Every row comes from one small tree of marks. Brackets hold a mark, then the marks that hang from it, in the order of their numbers. Every link used is in the known rows. Which tree was each row made from?
In the rows, zero is written as 128.
Known rows
(q403 (q324 (q347 q289) q899)): [136  81 140 175 133 111 170 147 172 123  94 139 135  83 166 191 132  84
 114 106 116 158  84 111 147 106  99 111 155 150 105 151 177 132  71  96
 139 130  82 117 149]
(q324 q347 q899): [146 113 160 122 154 115 170 136 138 135 105 129 144 106 146 153 139  95
 113 106 135 157 104 137 141 116 113 134 132 153 121 147 146 119 102 111
 142 115 118 120 138]
(q5 q557 (q978 q924)): [116 177  67 129 162 129 133 142 111 122 130 160 144 144 160  86  87 176
  96 117 171 109 160 125  74 119 160 156 156 123  98 112 128 132 187 119
 114  95 171 160 142]
(q643 (q557 (q5 q978) q446 q924)): [128 158 135 118 133  91 119 148  90 117 155 111 125 125 131  95  98 163
 141 123 176  91 126 161 115 120 138 147 164 100 112  77 123 170 227 167
 120 104 175 158 134]
(q978 (q5 q557) q924): [108 167  72 125 172 119 150 135 101 135 134 141 128 151 158  79  98 145
  93 133 162 108 139 129  85 121 158 152 134 130  99 128 107 130 186 123
  99  88 174 154 123]
(q185 (q557 q643 q924)): [114 120 144 130 136  92  89 151  79 137 140 103 103 121 116 111 134 139
 138 125 158  89 112 142 116 135 141 128 144 125 120  93  77 142 141 191
 139 106 132 155 116]
(q557 q446 q924): [131 126 144 133 123 119 121 154 118 148 145 113 108 113 123 118 115 139
 147 134 134 104 109 141 128 111 124 127 151 127 126 110 123 141 160 160
 104 127 129 133 111]
(q446 q324 q557 q902): [150 123 131 126 105 132 131 109 120 118 111 100  99 124 102  84 130 153
 131 110  78 150 101 151 141 131 129 156 134 150  97 121  95 130 156 127
 115 174 132 124 175]
(q5 q557): [123 147 105 122 132 130 129 146 117 132 124 137 145 133 144 122 121 147
 116 123 136 128 141 131 105 120 141 135 138 131 122 122 134 137 140 127
 128 111 142 142 133]
(q978 (q5 (q557 q185)) q924): [104 179  76 133 155 113 146 149  74 134 133 121 130 161 143  69 104 156
 100 145 161  75 131 137  77 120 163 162 138 124  80 110 102 128 187 135
 107  70 166 159 126]
(q924 (q978 (q5 q557))): [113 152  57 129 140 121 156 148  95 140 124 134 137 155 151  98  99 153
  84 138 149 118 151 122  80 114 168 140 138 132 100 116 118 136 194 124
 108  97 174 149 135]
(q5 q978): [127 141 109 127 130 131 121 135 123 115 130 147 134 131 137 114 108 154
 121 125 145 125 145 127 110 120 144 146 145 120 130 118 136 134 151 121
 128 127 148 133 138]
(q403 q324): [124 109 110 154 127 124 125 117 152 117 129 137 125 126 153 141 119 116
 115 123 109 137 106 112 134 125 116 119 128 135 124 123 143 127 111 123
 123 141 115 123 128]
(q403 (q324 (q347 q289))): [139  91 138 179 128 111 143 147 152 118 108 130 131 101 155 173 126 104
 124 116 123 146 101 100 140 119  96 111 143 131 104 139 172 139  82 115
 137 138  78 128 128]
(q643 (q557 q924)): [125 149 140 111 123  94 114 121 113 126 123 109 124 135 139 122 135 140
 133 115 150 100 118 138 112 131 118 147 122 106 114 107 111 142 171 157
 137 105 146 140 153]
(q557 q185 q643): [110 118 146 150 110 110 113 156  84 130 131  95 128 135 103 113 137 135
 124 148 135  81 115 142 122 131 150 129 136 129 107 103 121 133 132 163
 144 118 118 140 110]
(q347 (q289 (q403 (q324 q899)))): [127  80 110 190 107 129 163 125 184 113  93 154 147  77 173 182 140  99
 121 122  86 131  84  96 166  95  96  87 187 147  97 159 169 140  88  85
 124 169  97 104 160]
(q902 q446): [148 132 139 138 127 121 112 125 122 122 108 144 132 145 125  96 120 108
 114 143 114 137 121 133 128 126 110 137 134 135 131 132 138 117 137 127
 139 134 138 127 135]
(q347 q324): [123 114 113 158 126 130 137 118 145 118 123 112 126 113 130 136 127 131
 130 122 115 127 122 109 149 125 128 127 149 129 130 128 133 142 127 137
 118 133 108 132 132]
(q739 (q557 q185 q643 q924)): [101 120 148 114 110  95  97 156  59 160 142  85 120 130 104 109 128 161
 132 147 166  62 107 153 105 136 137 135 135 125  92 103  73 150 157 197
 169 104 128 155 105]
(q347 (q324 q403 q899)): [122  97 142 152 129 132 183 111 174 138  88 135 143  86 132 148 146 110
 109 108 114 154 111 123 149 101 135 111 165 145 129 168 140 117 114 126
 126 138 119 129 138]
(q924 (q978 (q5 (q557 q185 q643)))): [100 148  76 153 123 109 141 176  51 140 127 103 142 158 122  82 109 163
  79 160 160  69 139 133  74 118 189 142 141 131  80  95 106 139 196 157
 124  86 164 162 119]
(q978 q924): [121 142 111 134 149 124 136 118 128 133 130 132 121 135 133 104 113 132
 117 127 144 111 129 127 113 127 132 129 130 132 108 127 115 115 154 120
 116 114 137 136 130]
(q978 q5 q924): [111 145  90 132 164 115 147 119 110 128 137 132 112 148 141  84 103 127
 106 135 149 111 126 125 107 131 145 144 126 129 107 131  99 117 175 118
  97 107 157 137 122]
(q899 (q324 q347 q403)): [143 100 163 126 141 121 154 110 128 157  87 122 135 118 117 144 138 116
 101 113 149 152 135 138 119 134 106 118 114 139 126 162 157 101  78 126
 172 120 123 142 129]
(q289 (q347 (q324 q899))): [133  87 134 169 140 130 171 103 164 121 113 115 157  86 159 161 133 105
 120 104 105 129  90 109 165 107 115 109 172 146 117 160 159 142  96 121
 120 133  89 114 152]
(q924 (q978 (q5 (q557 q185 q446 q643)))): [103 146  91 170 111 102 143 196  50 147 147  97 133 143 115  75  98 162
  88 168 151  68 128 140  75 106 189 140 156 140  87  91 113 149 211 159
  99  97 159 165 108]
(q899 q324): [120 115 119 127 122 133 126 110 138 141 122 114 119 139 128 133 123 126
 117 127 127 125 128 130 124 147 124 130 123 133 137 130 136 122  95 122
 145 121 133 134 151]
(q924 (q978 (q5 (q557 q185)))): [116 172  63 138 124 117 151 161  70 140 122 113 139 158 139  84 107 161
  89 152 154  83 144 130  70 111 173 148 144 127  85  99 116 133 198 139
 117  78 169 151 134]
(q978 (q5 (q557 q643)) q924): [ 93 143  83 142 165 107 140 149  83 134 137 128 130 151 142  77  98 148
  81 143 168  92 132 135  87 126 176 143 136 137  95 121  97 134 184 144
 107  92 170 162 108]
(q185 (q557 q5 (q446 q902) q643)): [130 113 156 153 128  88 103 161  78 119 153  84  97 110  95  94 121 139
 145 138 132 127 100 158 152 130 158 132 163 145 110  95  94 152 168 183
 123 145 124 152 109]
(q557 q5 (q446 q324) q643): [122  97 156 144 138 116 129 158  81 136 159 100 110  96  73  96 127 127
 142 144 118 111 103 168 141 125 152 109 140 149 119 100 112 173 167 166
 118 147 123 154 102]
(q347 q289 (q324 q403 q899)): [119  88 140 177 112 133 188 130 182 139  79 136 143  66 131 175 143 111
 120 114 109 148 110 110 154  95 132 102 188 137 120 173 152 129 100 118
 127 139  95 129 148]
(q185 (q557 q5 (q446 q324))): [128 140 151 121 150 116 115 149  73 132 164 104 103  91  91  87 131 131
 163 123 125 130 112 158 132 130 136 127 143 149 118  88  90 171 163 160
 112 121 129 166 131]
(q5 q557 q978): [120 162  84 121 140 129 126 151 111 120 129 158 152 137 154 112 105 172
 106 120 154 122 154 129  91 118 160 152 156 122 119 113 142 144 162 127
 125 108 162 152 141]
(q557 q5 q185 q446 q643 q924): [119 111 164 145 116  94 120 186  63 148 152  67 107 119  82  97 120 147
 151 161 157  48  95 179 131 115 146 111 165 122 106  74 114 156 180 205
 129 107 132 149  75]
(q324 (q347 q289) q899): [143 102 160 150 137 117 175 156 150 134  95 129 141  88 145 176 141  97
 123 111 132 151 106 127 143 110 113 120 155 143 105 154 160 137  89 106
 144 119  94 121 147]
(q643 (q557 (q5 q978) q185 q446 q924)): [129 173 144 124 121  82 118 163  64 116 153  89 125 134 117  86 106 170
 145 133 177  58 121 170 105 117 142 156 168  97  98  60 121 169 231 182
 131  86 167 165 134]
(q643 q557): [124 153 140 118 122 105 120 116 122 110 122 117 139 135 138 126 136 125
 121 116 135 126 131 127 117 140 123 148 113 118 115 123 121 138 157 128
 140 116 142 144 163]
(q324 (q347 q289) q403 q899): [142  94 179 149 134 116 192 149 152 150  72 143 155  73 131 174 150  97
 113 111 140 163 112 130 140  99 115 104 158 147 110 177 167 116  87 109
 154 128  99 127 135]

Write each row's tree
[140  92 165 151 123 122 164 130 142 154  76 120 133 102 115 171 140 114
 111 116 146 144 135 123 124 128 105 103 136 135 117 169 169 117  64 119
 171 125 101 144 139]
(q899 (q324 (q347 q289) q403))
[116 123 103 152 113 110 123 187  87 162 135 104 127 122 125 105  99 170
 102 147 153  76 133 140  85 100 164 118 167 135 101  89 121 153 202 178
 111 111 149 163 105]
(q5 (q557 q446 q643 (q924 q978)))
[117 128 144 105 117 110 109 149 102 162 158 111 114 110 130 113 110 156
 145 136 151 113 115 139 114 119 117 130 141 133 115 120  89 155 169 165
 127 129 131 146 112]
(q739 (q557 q446 q924))
[136 106 151 167 107 112 111 152 114 124 134  96 109 115 104 109 122 143
 127 145 107 131  97 139 148 115 153 142 151 150 118 125 124 139 152 157
 112 174 110 125 113]
(q557 (q446 q902) q643)
[138 122 162 153  90 114 106 143  67 124 113  94 117 142  70  45 129 124
 117 143  88  97  99 169 117 138 125 149 140 154  95  92  96 127 151 157
 140 136 139 152 150]
(q902 (q446 q324 (q557 q185 q643)))
[115 116 145 134 140  90 109 153  74 125 147  99 122 124 103 106 128 122
 137 131 160 109 125 155 132 142 148 112 142 130 119  96  91 149 141 172
 146 103 141 162 106]
(q185 (q557 q5 q643))
[137 137 128 133 129 120 140 165  58 162 143  72 101 116  75  79 118 158
 147 153 133  59 106 174 109 105 146 114 155 134  84  66 108 161 220 187
 112 104 136 155 120]
(q557 q5 q185 (q446 q324) (q924 q978))
[117 137 138  99 123 106 125 142  69 143 145  91 135 134 106 106 121 144
 141 142 160  97 127 159 122 140 124 130 136 123  93 109  93 154 157 157
 171  98 138 151 112]
(q739 (q557 q5 q185))
[146 161 159 129 111  79 118 151  76 121 134  60 107 137 108  90 127 159
 155 139 139  78  83 175 136 119 132 160 158 110  85  80 111 154 220 190
 132 116 140 142 141]
(q643 (q557 q5 q185 (q446 q902) q924))
[148 124 143 136 117 116 117 145 124 139 133 100  95 119 122 114 117 157
 145 137 117 120  91 143 146 105 131 145 158 131 118 118 119 134 172 170
 103 159 120 114 126]
(q557 (q446 q902) q924)
[124 165  84 148 156 115 143 145 102 129 138 123 106 139 151  67  88 168
 102 142 134 129 111 136 104 105 169 170 157 146  90 131 106 132 211 132
  77 128 155 144 131]
(q978 (q5 (q557 (q446 q902))) q924)
[114 124 131 154 121 117 120 178 100 140 148 116 141 113 124 111 113 148
 111 142 137 114 126 138 112 115 160 130 154 146 124 115 132 152 154 151
 113 129 134 158 103]
(q5 (q557 q446 q643))
[153 134 156 137  95 104 132 143  83 119 110  93 129 163  96  56 110 114
 127 146 119 102 114 175 132 134 100 136 164 127 100  90 118 122 161 143
 147 109 167 143 132]
(q902 (q446 (q557 q5 q185)))
[121 143 123 123  97 106 119 162  71 173 148  84 119 123 114  95 104 170
 131 152 156  73 127 139  88 113 131 132 149 130  80  95  87 149 204 178
 133 107 136 152 122]
(q739 (q557 q185 q446 (q924 q978)))
[140  90 169 135 121 112 149 135 101 130 109 110 123 120  86  64 123  95
 109 130  93 139  85 193 146 127 124 126 157 169 109 111 105 137 155 134
 142 138 167 145 152]
(q902 (q446 (q324 q899) (q557 q5 q643)))
[141  69 124 181 132 126 157  93 174 107 102 154 171  82 192 168 142  95
 110 109  89 124  76  99 168  97  82  77 175 158  97 170 175 131  79  89
 126 171  97  97 154]
(q289 q347 (q403 (q324 q899)))
[133 132 117 121 112 119 143 138 108 109 135 118 130 139 122  84  88 152
 126 117 152 118 146 161 125 132 132 135 166 116 116  96 120 142 174 121
 122 121 186 144 132]
(q446 (q557 (q5 q978)))
[151 119 155 123 116 132 148 114 133 131  97 136 126 121 112  76 129  99
 109 114  71 161  93 164 132 125 108 150 148 171 112 130 111 119 140 104
 125 145 155 132 187]
(q902 (q446 (q324 q899) q557))
[110  99 158 114 122  93 112 167  68 161 164  84 114 111 102 104 105 151
 142 152 169  89 106 169 130 128 134 110 151 129 109 100  83 175 185 198
 146 124 145 159  78]
(q739 (q557 q5 q446 q643 q924))
[119  94 121 178 115 131 171 139 176 124 105 120 133  83 144 176 132 110
 132 114 102 133 101 105 162 107 130 119 184 138 121 153 149 150 103 115
 118 131  89 125 158]
(q347 q289 (q324 q899))
[155 100 149 168 125 122 144 146 125 115  88 131 151  86 142 164 151 118
 134 126 127 120 126 101 154 105  82  94 164 134  95 161 161 145  96 108
 145 147  91 121 132]
(q324 (q347 (q289 q403)))
[145 110 158 147 145 128 144 145 113 135 108 121 122  87 107 149 148 121
 140 117 118 140 114 123 137 119 115 122 128 141 101 141 143 153 105 126
 141 133  83 142 146]
(q446 (q324 (q347 q289)))
[148 133 150 146 112 111 135 158  91 125 139  78 109 131  94  99 121 150
 148 153 119 110  96 166 151 114 141 142 165 132 101 102 132 142 178 162
 123 140 121 130 115]
(q557 q5 q185 (q446 q902))
[136 159 105 142 119  86 132 131  94 127 127  91 100 147 139  84 104 162
 106 135 137 107 103 132 104 107 156 169 140 122  88 105  96 141 252 160
  95 133 163 137 159]
(q643 (q557 (q446 q902) (q924 (q978 q5))))
[170 109 177 129 120 121 158 111 116 132  76 108 114 100  94  94 148 139
 115  96 105 176 110 157 136 116 112 139 128 155  91 150 117 108 134 131
 138 174 120 134 155]
(q446 (q324 q347 q403) q557 q902)
[129 157 125 104 144  88 120 127  92 109 133 117 131 142 133 105 109 161
 131 113 180  88 134 159 111 127 137 146 149  89 108  85 115 159 213 161
 145  93 181 152 145]
(q643 (q557 (q5 q978) q924))
[114 140 112 159 101 104 123 201  62 163 135  84 130 130 112  91 106 177
 110 156 158  45 125 148  81 103 169 126 170 130  84  72 118 153 207 193
 118  91 140 169 106]
(q5 (q557 q185 q446 q643 (q924 q978)))
[120  96 118 138 131 105 132 156  87 154 128  89 119 139 102 105 110 144
 114 144 167  68 124 155 116 117 152  94 150 117 102  84 111 145 192 185
 142 108 156 145  95]
(q557 q5 q643 (q924 q978))
[146 105 178 124 151 116 184 129 143 151  82 144 157  93 133 151 150  99
 101 101 142 170 115 146 135 107 114 118 135 151 119 171 153 101  99 115
 152 123 122 130 126]
(q324 q347 q403 q899)
[145 103 171 155 124 115 165 151 132 143  82 135 143  88 118 161 146 114
 122 121 144 149 133 121 128 107 108 100 147 127 109 167 161 122  93 126
 155 131  94 138 119]
(q324 (q347 q289) q403)
[105 102 143 110 131 100 119 143  82 141 149 101 134 125 104 114 113 136
 123 142 163 112 128 156 131 142 137 117 132 133 110 122  88 159 153 163
 169 122 143 157  95]
(q739 (q557 q5 q643))
[130 133 115 111 149 113 129 143  97 129 133 126 120 135 128 109 101 165
 140 129 174  89 131 159 123 113 140 129 165 102 121  95 125 150 185 166
 136 103 168 141 113]
(q557 (q5 q978) q924)
[118 175  89 128 127 126 125 165  86 120 127 133 151 141 141 102 106 182
 116 132 157  91 149 137  86 117 164 158 161 116 101  94 140 143 166 140
 135  89 154 155 142]
(q5 (q557 q185) q978)
